Each row was made from one walk, in order. Every step used is in the known rows, and no mark comes twice. Write each row's walk.
Known rows
zimezo-fuli-bifu-vobigu: [-2.61,4.35,-0.11,0.65,4.07,0.24,-3.86,-0.52,-1.78,-2.46,2.16,-3.08,-1.96,-3.85,-0.05,-1.03,1.34,-3.60,-0.54,1.40,-0.54,2.09,4.17,-1.12]
derip-pibo-fuli-bifu: [-4.20,4.78,0.19,-2.11,0.92,1.24,-1.37,-2.02,-0.70,-2.04,0.50,-1.20,-0.83,-3.27,2.20,0.34,-0.50,-0.59,4.64,0.00,1.09,1.56,3.96,-2.19]
vobigu-vofil: [-2.86,4.99,0.06,-1.08,1.97,-0.06,0.70,-0.61,-2.53,-0.12,1.23,-3.04,-1.45,-2.20,1.04,-0.14,1.42,-8.04,1.88,2.17,1.93,3.04,6.92,0.01]
derip-pibo-vobigu-vofil-fuli: [-3.17,2.13,-0.43,-2.88,0.89,1.10,1.46,-0.03,-2.55,-1.28,-1.78,-1.00,-0.82,-2.35,3.96,1.44,0.41,-1.12,-0.67,2.60,2.30,0.32,5.32,0.65]
vobigu-pibo: [-2.33,5.65,1.06,-1.67,3.09,-0.39,0.19,-2.15,-2.28,0.59,1.31,-2.38,-1.74,-2.11,0.11,-0.04,-1.12,-6.55,4.97,1.27,1.33,0.25,4.66,0.92]
zimezo-vobigu-vofil-fuli: [-2.96,3.56,0.45,-1.66,3.53,1.75,0.05,-1.09,-1.31,-1.54,0.89,-3.96,-2.72,-2.75,1.38,0.38,1.05,-6.51,1.36,0.29,3.38,1.62,6.53,-0.55]
pibo-vobigu: [-1.71,5.35,0.48,-3.01,2.11,-0.68,-2.20,-0.44,-1.66,-1.26,-1.09,-2.92,-1.84,-3.83,2.89,0.21,1.25,-3.35,1.17,2.02,1.88,0.97,5.27,0.88]
vobigu-vofil-fuli-bifu: [-4.67,4.88,0.30,-0.92,2.41,1.97,0.41,0.06,-1.64,-0.79,1.55,-0.83,-2.07,-2.26,-0.03,0.50,1.63,-2.39,-0.64,0.85,2.15,2.72,4.72,-0.13]
zimezo-vobigu-vofil-derip-pibo: [-1.40,3.30,-0.81,-0.06,2.63,0.79,0.96,-3.18,-1.76,-2.66,1.22,-3.67,-4.11,-3.87,3.08,2.07,1.86,-5.80,-1.44,0.02,3.62,2.69,6.56,-2.13]
vobigu-pibo-derip: [-3.49,5.41,1.15,-0.39,2.39,-1.79,-2.30,-3.61,-0.77,0.57,-0.51,-2.12,-2.70,-2.17,0.25,-0.54,-2.18,-8.47,7.10,1.39,0.32,1.73,3.94,1.71]
derip-zimezo-fuli-pibo-vobigu: [-3.40,3.07,-0.61,-1.81,1.26,2.27,-4.57,-1.48,-4.57,-2.00,-0.67,-4.14,-3.08,-1.58,5.46,-2.20,2.88,-1.32,-0.33,2.29,0.98,1.34,7.76,-0.37]
bifu-vobigu-vofil-fuli-pibo-derip: [-4.60,2.51,-0.28,-0.36,2.13,0.39,-1.10,1.15,-1.48,-0.02,-0.99,1.73,-0.49,-0.17,0.38,-2.02,-0.40,-3.61,4.81,3.45,-0.67,1.62,4.71,-0.03]
vobigu-vofil-derip-pibo: [-1.94,3.70,-1.07,-0.67,1.09,0.55,2.66,-1.92,-1.97,-1.53,-0.13,-1.71,-2.41,-2.53,3.22,1.02,2.85,-4.17,-1.77,1.27,2.24,3.29,6.14,-0.68]
pibo-derip-bifu-vobigu-vofil: [-3.84,4.47,-1.61,1.91,1.65,-1.30,-2.90,-1.21,0.27,-2.02,-0.10,0.22,-2.96,-1.53,-2.01,-2.97,-1.20,-8.82,0.54,4.92,-0.73,3.21,7.22,-0.17]
vofil-vobigu-pibo-fuli: [-1.43,4.00,1.24,-3.20,1.43,-0.68,-0.37,-1.55,-4.26,-0.14,-1.09,-0.30,-2.16,-1.80,-0.03,-0.80,-2.64,-6.49,7.73,0.24,-0.10,1.19,4.06,0.07]
zimezo-vobigu-pibo: [-1.80,5.25,1.41,-0.68,4.50,-0.19,-1.24,-2.99,-1.65,-0.45,2.36,-4.32,-3.60,-3.14,-0.13,0.72,-2.45,-8.34,5.00,0.08,2.12,-0.51,5.25,-0.54]
zimezo-vobigu-pibo-fuli-bifu: [-1.75,5.28,2.46,0.19,3.91,-1.01,-4.42,-4.31,-2.12,-1.77,3.13,-1.42,-4.04,-3.15,-0.91,1.98,-3.41,-5.32,8.01,-0.41,1.12,0.44,3.44,-3.56]
fuli-bifu-vobigu-pibo-derip-zimezo: [-4.97,5.72,-0.57,3.14,2.42,-0.80,-5.34,-1.95,-1.79,-0.55,-0.12,0.54,-4.17,-2.21,-1.88,-1.89,-4.62,-2.99,2.87,1.58,-1.46,0.37,2.92,0.98]
fuli-bifu-vobigu: [-3.51,5.77,-0.31,-0.08,3.53,0.26,-2.57,0.84,-0.55,-1.49,1.94,-1.03,-1.59,-4.02,-0.96,-0.80,-0.72,-1.82,1.05,1.25,0.06,0.73,3.51,-0.44]
pibo-vobigu-vofil: [-1.48,4.56,-0.01,-1.32,1.73,-1.78,-1.24,-0.63,-3.60,-0.83,0.15,-1.85,-2.18,-3.04,1.79,1.21,0.88,-6.36,1.04,3.42,1.64,2.11,6.22,0.00]
vofil-fuli-bifu-vobigu: [-3.88,4.65,-0.28,-1.38,3.49,1.84,-1.45,1.67,0.13,-1.62,0.40,-0.18,-1.29,-3.37,-0.53,-0.75,0.48,1.55,-0.43,0.59,0.54,0.12,2.61,0.62]
bifu-vobigu-vofil-derip: [0.37,4.04,-1.52,0.57,2.88,-1.54,0.05,0.04,-2.51,-1.91,0.23,0.00,-2.37,-2.44,0.44,0.21,2.63,-5.24,-1.43,2.74,0.37,3.12,5.18,-0.81]
pibo-derip: [-4.38,5.96,0.30,-1.72,1.57,-0.28,-2.98,-2.08,0.82,-0.77,-2.02,-3.45,-1.75,-3.15,1.73,-1.64,0.53,-7.37,4.62,1.03,1.11,3.40,5.40,1.69]
fuli-pibo-vobigu-vofil-derip: [-0.53,3.66,0.23,-0.86,1.63,-0.58,-1.07,-0.99,-4.26,-1.47,0.11,1.01,-3.67,-1.76,3.32,1.43,3.75,-2.84,0.11,2.87,1.77,2.86,5.83,-1.62]
fuli-bifu-vobigu-pibo-derip: [-3.59,5.70,1.07,2.23,3.53,-2.36,-4.35,-1.82,-0.88,-0.23,1.10,1.50,-3.03,-3.01,-3.00,-0.27,-4.45,-4.82,5.49,2.02,-1.70,0.70,1.63,0.39]
derip-zimezo-vobigu-pibo-fuli: [-1.62,4.45,0.50,-0.76,2.35,-0.37,-3.87,-4.31,-3.43,-1.76,0.20,-3.97,-4.16,-1.43,1.54,-0.21,-3.11,-5.75,6.51,0.01,1.46,-0.12,5.99,-1.75]
zimezo-fuli-pibo-vobigu: [-2.15,3.16,1.06,-2.65,2.45,0.70,-3.49,-1.43,-3.39,-1.55,0.31,-3.23,-1.86,-2.26,4.33,-0.85,2.82,-3.02,2.33,2.36,0.75,1.64,6.33,-1.02]

Which walk is each row?
[-4.27,3.23,0.23,-2.78,1.95,2.99,1.93,0.76,-2.22,0.38,0.98,-0.55,-0.54,0.11,2.10,-1.06,2.51,-2.81,2.83,1.88,2.19,1.57,6.30,-0.53]  vobigu-vofil-fuli-pibo
[-3.12,3.93,-0.25,-3.31,1.19,0.41,-0.53,-0.85,-1.15,-1.45,-1.31,-3.06,-0.95,-4.14,4.15,0.50,-0.08,-1.57,0.92,2.13,2.04,-0.27,5.27,0.60]  derip-pibo-vobigu
[-0.92,2.69,-1.92,0.41,2.17,-0.46,1.67,-0.39,-2.38,-2.00,0.10,0.16,-1.68,-2.66,1.61,0.31,1.32,-3.27,-2.09,2.64,0.56,1.66,5.19,-1.06]  bifu-vobigu-vofil-derip-pibo
[-0.24,2.54,-0.03,-0.61,1.68,-0.67,-0.68,-4.51,-2.48,-3.44,-0.03,-2.23,-3.66,-2.94,3.33,2.27,1.65,-5.61,2.40,0.29,2.48,3.34,6.02,-3.88]  zimezo-vobigu-vofil-derip-pibo-fuli
[-3.33,4.08,-0.86,2.47,3.66,0.49,-4.51,-2.17,-4.62,-1.55,2.04,-2.16,-3.92,-1.82,-0.62,-1.39,-1.90,-3.22,-0.71,1.31,-1.28,-0.06,4.22,-0.13]  derip-zimezo-fuli-bifu-vobigu-pibo
[0.41,4.55,-0.05,-0.61,1.69,-2.51,-1.09,-1.75,-3.60,-2.15,-0.91,-0.68,-4.20,-3.15,2.92,2.30,3.56,-4.29,-2.20,2.74,2.09,3.50,5.35,-0.59]  pibo-vobigu-vofil-derip
[-5.32,4.41,-1.42,2.44,1.92,0.54,-7.31,-2.01,-1.53,-3.08,-0.75,-2.99,-4.07,-3.05,0.66,-3.17,-0.15,-3.17,-0.86,1.12,-1.45,3.39,4.88,0.50]  pibo-derip-zimezo-fuli-bifu-vobigu
[-3.87,4.71,-1.17,1.55,1.86,-1.42,-3.90,-2.02,-1.96,-0.22,-1.83,-0.95,-3.17,-1.26,-0.14,-2.66,-4.28,-5.37,4.81,2.32,-1.32,0.17,4.42,1.93]  bifu-vobigu-pibo-derip-zimezo
[-0.68,4.46,2.13,-1.55,3.43,-1.65,-2.58,-4.31,-2.48,-1.54,1.02,-2.89,-2.94,-2.30,0.48,1.23,-2.68,-7.68,8.63,0.48,1.26,0.22,4.66,-2.57]  zimezo-vobigu-pibo-fuli
[-0.05,4.02,0.57,-0.93,2.94,-3.20,-2.19,-1.68,-3.15,-0.80,0.17,0.75,-0.49,-1.08,-0.57,-0.31,-3.36,-4.59,8.50,2.90,-1.49,-0.58,2.91,-1.45]  bifu-vobigu-pibo-fuli
[-1.16,4.79,0.11,-0.53,4.02,-1.59,-0.59,-0.46,-2.27,0.15,1.03,-0.70,-0.84,-2.06,-1.05,-0.74,-2.94,-5.56,4.83,2.74,-0.65,-1.21,3.60,0.45]  bifu-vobigu-pibo
[-2.58,4.80,0.68,0.69,3.41,-2.82,-3.03,-1.93,-1.14,0.14,-0.69,0.03,-1.70,-2.15,-1.16,-1.15,-3.88,-7.25,7.03,2.68,-1.34,0.16,2.95,1.31]  bifu-vobigu-pibo-derip
[-3.52,3.28,-1.65,-0.47,2.36,1.42,0.49,1.12,-0.46,-2.23,0.18,0.27,-2.47,-0.29,-0.81,-2.61,0.89,-3.65,-3.10,4.02,0.82,0.90,7.20,-0.05]  derip-bifu-vobigu-vofil-fuli
[-5.22,5.77,-0.68,-0.14,1.57,1.40,-5.28,-3.15,0.59,-2.24,-1.88,-6.11,-4.51,-3.88,2.45,-2.12,-0.83,-7.26,2.30,-0.29,2.33,2.78,7.32,0.94]  pibo-derip-zimezo-vobigu
[-1.77,3.85,-0.44,-0.23,1.25,0.37,-1.37,-1.77,-2.67,-2.65,0.53,1.72,-5.53,-0.94,2.33,-0.23,3.98,-2.56,-3.44,4.20,2.33,2.74,8.00,-2.04]  fuli-pibo-vobigu-vofil-derip-bifu
[-5.14,2.88,-0.57,-1.14,2.13,4.70,-0.50,-0.40,-2.58,-1.12,0.77,-3.17,-3.36,-0.65,2.67,-1.71,0.92,-3.26,0.94,0.41,3.37,0.63,8.33,-1.13]  derip-zimezo-vobigu-vofil-fuli-pibo
[0.20,4.50,-0.36,1.87,2.37,-2.66,-2.83,-1.37,-3.01,-3.12,0.96,2.60,-3.34,-2.13,-1.00,1.79,1.98,-1.98,0.45,2.01,-0.78,3.65,3.46,-3.34]  pibo-fuli-bifu-vobigu-vofil-derip
[-4.08,3.61,-0.91,-0.87,1.91,3.08,-0.61,-0.75,-2.04,-1.85,-0.36,-4.94,-4.12,-1.93,2.29,-0.89,0.97,-4.96,-1.70,0.13,3.64,1.46,8.14,0.03]  derip-zimezo-vobigu-vofil-fuli
[-6.68,5.27,-0.54,-1.29,0.15,2.57,-3.68,-1.38,-0.80,-0.43,-1.95,-2.63,-2.50,-1.07,3.20,-4.14,0.62,-3.53,4.62,1.06,1.14,2.43,7.06,1.19]  fuli-pibo-derip-zimezo
[-6.56,3.13,0.02,-1.02,0.65,2.86,-1.01,-1.22,0.46,-1.21,-0.56,0.65,-2.95,0.78,0.73,-3.33,1.44,-4.57,2.10,2.96,1.80,2.97,7.35,-0.07]  vobigu-vofil-fuli-pibo-derip-bifu
[-3.26,3.92,-0.30,-0.83,1.90,-0.22,-2.36,-0.80,-1.15,-2.47,0.43,0.83,-0.17,-3.37,0.49,0.03,-2.44,0.91,4.17,1.45,-0.75,0.04,2.94,-2.27]  derip-pibo-fuli-bifu-vobigu
[-1.66,4.28,-0.92,-0.10,2.89,-1.24,-0.02,0.72,-2.66,-0.54,1.17,-1.31,-0.66,-2.16,-0.62,-0.77,0.02,-6.75,1.39,3.49,0.11,1.24,6.10,-0.44]  bifu-vobigu-vofil
[-2.41,2.97,-0.92,-1.28,2.82,0.05,1.16,1.72,-1.98,-0.74,-0.54,-0.42,-0.34,-1.31,-0.16,-0.92,0.57,-3.79,-0.04,2.91,0.40,1.01,4.92,0.81]  bifu-vobigu-vofil-fuli
[-1.01,5.01,1.68,-2.03,2.20,-2.05,-1.39,-3.46,-2.65,-0.43,0.23,-0.99,-1.34,-1.20,1.11,0.28,-1.48,-5.80,8.60,1.35,0.14,0.89,3.80,-1.12]  vobigu-pibo-fuli
[-3.30,4.14,0.19,-2.64,1.93,1.30,1.94,0.00,-1.72,-0.39,-0.23,-2.25,-0.90,-1.42,1.60,-0.42,2.34,-4.65,0.64,1.37,2.30,2.29,5.89,0.91]  vobigu-vofil-fuli
[-1.23,5.17,-0.98,2.40,3.29,-1.11,-1.46,-0.14,-2.42,-2.18,2.10,1.52,-3.75,-3.37,-1.44,1.35,1.92,-2.76,-2.96,1.87,0.30,3.05,3.67,-1.76]  fuli-bifu-vobigu-vofil-derip
[-4.55,3.26,-0.44,-0.64,0.77,1.08,-3.57,-3.32,-4.49,-0.89,-2.78,-3.86,-5.18,-1.90,1.12,-3.64,-1.89,-8.65,3.00,-0.12,-0.52,3.50,6.05,2.63]  vofil-vobigu-pibo-derip-zimezo-fuli
[-5.37,3.38,0.45,-1.59,1.20,1.58,-0.50,-0.56,-1.08,0.18,-1.03,0.09,-1.18,-0.10,1.87,-1.64,1.56,-4.36,5.53,2.25,1.07,3.40,5.45,0.35]  vobigu-vofil-fuli-pibo-derip
[-4.95,4.86,0.40,-0.94,1.05,0.97,-1.63,-2.54,-0.42,-0.81,-1.19,-0.51,-5.39,-2.10,-1.71,-3.70,-3.17,-9.01,2.70,1.42,0.28,2.18,6.05,2.24]  vofil-vobigu-pibo-derip-bifu
[-0.60,4.66,-0.82,0.05,1.22,-0.65,-1.73,-2.14,-1.71,-3.35,-0.61,0.01,-5.89,-2.51,2.08,0.46,3.78,-4.83,-5.86,3.96,2.39,3.53,7.64,-1.05]  pibo-vobigu-vofil-derip-bifu
[-0.79,2.95,-0.75,-1.13,0.19,-0.90,1.10,-3.36,-2.91,-2.59,-1.00,-0.26,-1.97,-1.60,3.86,1.31,2.83,-3.45,1.89,1.56,1.20,3.68,5.10,-2.34]  vobigu-vofil-derip-pibo-fuli
[-2.21,4.01,0.51,1.83,4.81,-0.91,-3.74,-2.02,-3.64,-1.15,3.16,-1.32,-2.47,-2.52,-1.57,-0.08,-1.88,-4.65,1.88,1.66,-1.44,0.19,2.90,-1.20]  zimezo-fuli-bifu-vobigu-pibo
[-2.87,5.18,-0.57,1.69,3.30,-0.84,-1.40,0.98,-2.51,-0.94,3.19,-0.19,-2.00,-3.26,-2.43,0.13,-0.79,-4.55,0.08,2.74,-0.48,1.70,4.78,-1.43]  fuli-bifu-vobigu-vofil
[1.06,4.16,-0.47,0.66,2.57,-2.12,-2.56,-3.33,-1.30,-3.31,-0.45,2.76,-4.55,-0.33,-0.52,-1.03,-0.25,-3.33,1.68,3.27,-0.91,0.75,3.95,-2.19]  vofil-derip-bifu-vobigu-pibo-fuli
[-5.12,5.08,-0.84,0.07,1.82,3.01,-4.19,-2.34,-2.21,-2.49,0.87,-5.19,-3.80,-3.03,2.25,-1.87,2.56,-2.53,-2.71,-0.23,1.13,3.30,6.34,0.18]  derip-zimezo-fuli-bifu
[-3.28,4.97,-1.36,-0.96,2.55,1.27,-1.70,0.32,1.09,-2.29,0.55,-1.58,-2.24,-2.41,-0.56,-3.36,0.35,-4.34,-1.37,3.18,0.58,0.33,6.94,0.02]  derip-bifu-vobigu
[-3.59,4.17,0.61,-0.95,2.21,0.41,-1.38,0.35,-3.03,-1.48,0.46,0.58,-3.14,-3.16,1.00,2.14,1.31,-0.51,-1.79,1.90,2.21,1.72,4.18,-0.25]  pibo-vobigu-vofil-fuli-bifu
[-1.40,4.04,-0.26,-0.08,2.45,-1.79,-2.56,-2.13,-1.51,-1.97,0.39,1.44,-2.51,-0.30,-1.59,-1.96,-3.12,-4.56,4.52,4.00,-0.97,-0.48,4.83,-1.79]  derip-bifu-vobigu-pibo-fuli
[-3.92,2.84,0.69,-2.22,3.40,3.18,0.49,-0.27,-1.96,-0.70,2.13,-2.63,-2.19,-1.24,1.63,0.20,1.17,-4.25,3.29,0.73,3.20,1.04,7.05,-1.80]  zimezo-vobigu-vofil-fuli-pibo
[-2.08,5.74,-1.04,-1.34,1.79,1.49,-1.04,-2.36,1.48,-3.27,-0.66,-2.10,-4.78,-2.46,2.32,-2.06,4.56,-4.09,-4.17,1.33,2.94,3.42,6.86,0.30]  vofil-derip-bifu
[-3.12,2.98,-0.73,0.91,1.70,-0.83,-1.47,-0.58,-3.19,-2.07,1.41,1.61,-0.28,-2.18,-0.61,0.88,-2.10,-1.67,3.53,2.71,-1.24,1.19,4.14,-3.31]  derip-pibo-fuli-bifu-vobigu-vofil
[-3.81,4.33,-1.19,-1.70,1.47,2.07,-2.75,-2.11,-2.38,-1.98,-0.95,-6.72,-2.58,-2.15,3.60,-3.14,3.31,-5.38,-1.46,0.46,1.18,3.16,7.72,1.03]  derip-zimezo-fuli
[-2.97,3.80,-0.15,-3.81,0.60,0.64,-0.37,-2.25,-0.89,-1.66,-1.52,-2.57,0.33,-2.57,3.73,-0.65,-0.02,-2.60,5.57,0.88,1.04,1.24,5.09,-1.07]  derip-pibo-fuli
